What can hang from each mark:
maroz: medunom
vaku: medunom
zetenuv: pezi
fatab: medunom
pezi: medunom zetenuv
medunom: dapu fatab maroz pezi sisoz vaku
sisoz: medunom

Each row was made from one small tree. The marks that hang from a mark follow it in brackets, in alphabetical order. Every link used is in the known rows. Write each row's tree.
Known rows:
maroz{medunom{sisoz}}: [ 20  60  20 -20  14  31 -26  15 -27 -18 -51 -28   0  -6   8  41   0   4]
fatab{medunom{maroz pezi{zetenuv} sisoz}}: [ -6   4 -28 -10  11  19   0   5 -28 -30   6 -19 -11 -12  13  21  -5  10]
vaku{medunom{maroz pezi{zetenuv}}}: [ -6  12   2 -15  -7  20  -8  -8   7 -36 -19  -1  -4   9  -3  17  -1  15]
sisoz{medunom{vaku}}: [ 32  21 -25 -26   0  -3 -24 -15 -29  22 -14  -1  -9   5  -6  10   5 -10]
maroz{medunom{pezi sisoz}}: [  4  37  45  -9  21  30 -21  19  -1 -11 -16 -13   3 -18  11  34  -1   7]
fatab{medunom{dapu maroz pezi sisoz vaku}}: [-24  -6 -19  12 -15 -36  11  18 -34 -28  30   3   5 -13   4  10   8 -10]
fatab{medunom}: [ 46  29 -32 -20  11  24 -26  -9 -61 -16 -53  -2  -4   3  -5  -8  -5  -3]
sisoz{medunom{fatab pezi vaku}}: [ 17 -19  37  -1   7  -8 -11 -11  16  57  23  18   0   0  -7 -20  -3 -13]
pezi{medunom{dapu fatab maroz sisoz vaku} zetenuv}: [-13 -42 -35  11 -16 -29  34  -6   6   6  -1  -1  -3  12 -13 -14  -1  -1]
sisoz{medunom{dapu fatab pezi{zetenuv} vaku}}: [ 31 -56   9  10   3 -20   0 -28  45  57  30  28  -3 -12 -29 -67   0 -17]
sisoz{medunom}: [ 44  46 -27 -25  17  10 -33 -15 -30  31 -31 -10 -10  -3   4  -2   1  -2]
sisoz{medunom{dapu fatab maroz pezi{zetenuv} vaku}}: [  8 -41  -2  10 -13 -40  12 -23  36  47  39  16  -3  -6 -14 -42   7 -14]
maroz{medunom{dapu vaku}}: [ 35  17   1  -8 -16  -4 -14  -7 -16 -17 -46  12   9   0 -25  -8  14 -14]
fatab{medunom{dapu maroz pezi{zetenuv} vaku}}: [  9 -38 -42   2 -20 -16  13 -16 -13 -30  10  21  -3  -6 -20 -25   9  -9]
fatab{medunom{pezi{zetenuv}}}: [ 40 -16 -24 -14  20  41 -17 -20 -14 -17 -21  12 -11 -11 -13 -24  -8   4]
medunom{maroz sisoz vaku}: [-27  43 -30 -15 -12  -2  -1  13 -34 -18   6 -25  -4  18  29  52   7   4]
zetenuv{pezi{medunom{dapu fatab maroz sisoz vaku}}}: [-37 -25   3  31  -5 -37  53  10   2   6  26  16  11   4  -2  23   2  -2]
maroz{medunom{fatab pezi{zetenuv} sisoz vaku}}: [  3 -33  66  -1   7  27   0   5  31   4   1  -2   0  -6 -14  10  -6  -2]

Which tree is each row?
[-22 -10  33  19  -3 -17  10   9  33  -1  11  -6   6  -3  -6 -20  -6   5] -> vaku{medunom{dapu fatab maroz pezi{zetenuv} sisoz}}
[  9  22  31   7  14   7 -14  16  10  -9  -7  -1   9 -27   1   1   4  -1] -> maroz{medunom{dapu pezi sisoz}}
[ -4 -24 -40   3 -19  -6  11 -19  27  -9  30  21  -2   3  -2 -22  12  -1] -> medunom{dapu maroz pezi{zetenuv} vaku}
[ 39 -30 -23  -8  15  34   1 -29  11  24 -49  10  -9  18 -19 -35 -15  10] -> pezi{medunom{fatab} zetenuv}
[-33  15  52  25  -5 -31   7  23  14   3  12  -5  16  -1   5  -8  -3   1] -> vaku{medunom{dapu fatab maroz pezi sisoz}}
[ 36 -17 -15  14   7  -6   5 -18   3  36 -38  23   6  11 -19 -57  -6  -2] -> pezi{medunom{dapu fatab}}
[-12 -31 -37   6 -12 -20  15   3 -17 -34  27   2  -4 -15  -8  -4   5  -6] -> fatab{medunom{dapu maroz pezi{zetenuv} sisoz vaku}}
[-26 -33   3  21 -10 -17  22   0  43  18  49   5   3   0   7 -23   2  -3] -> medunom{dapu fatab maroz pezi{zetenuv} sisoz vaku}
[-23  68   0 -16  -7  -2 -13  21 -43 -35 -35 -36   0  13  18  56  -2  11] -> vaku{medunom{maroz sisoz}}
[-20   3   4  -4  10  21  -9  13   5  -9  34   3  -2   0  18  23  -1   3] -> medunom{pezi sisoz vaku}
[ 22 -26  63  17  -9  -9  -1  -3  30  18  -6  32  16  -5 -26 -33   6 -18] -> maroz{medunom{dapu fatab pezi vaku}}
[-43  20  -5  -3  -6   1   5  19  -3 -18  41  -8  -1   7  31  48   6   6] -> medunom{maroz pezi sisoz vaku}
[-39  46  28  -6  -1   2  -7  25 -17 -34   1 -20   3   2  19  51  -2  14] -> vaku{medunom{maroz pezi sisoz}}
[-24 -19 -18  17 -18 -44  31   9 -11  11   1   1   6  15  -2   0   2  -4] -> pezi{medunom{dapu fatab maroz sisoz vaku}}
[-13  47   4   0   6   2  -2  11 -10  24  -6 -29   1  17  35  21  -5   6] -> medunom{fatab maroz sisoz}
[-24  12  18  27   6 -22   9  13  28  32  39  -3  10  -4  28 -21  -1   1] -> medunom{dapu fatab maroz pezi sisoz}
[ 18 -20  50  -2  12  33 -13 -14  34   7 -24  15   1   9 -22 -33 -15   7] -> vaku{medunom{fatab pezi{zetenuv}}}
[ 15  -4 -52 -19  22  39  -2  -8 -14 -14 -35 -14 -16   3  -3  10 -11  18] -> pezi{medunom{sisoz} zetenuv}
[-34  -5 -21  -9  -6  14   7   4  13 -22  38 -10 -10   4  20  35   3  10] -> medunom{maroz pezi{zetenuv} sisoz vaku}
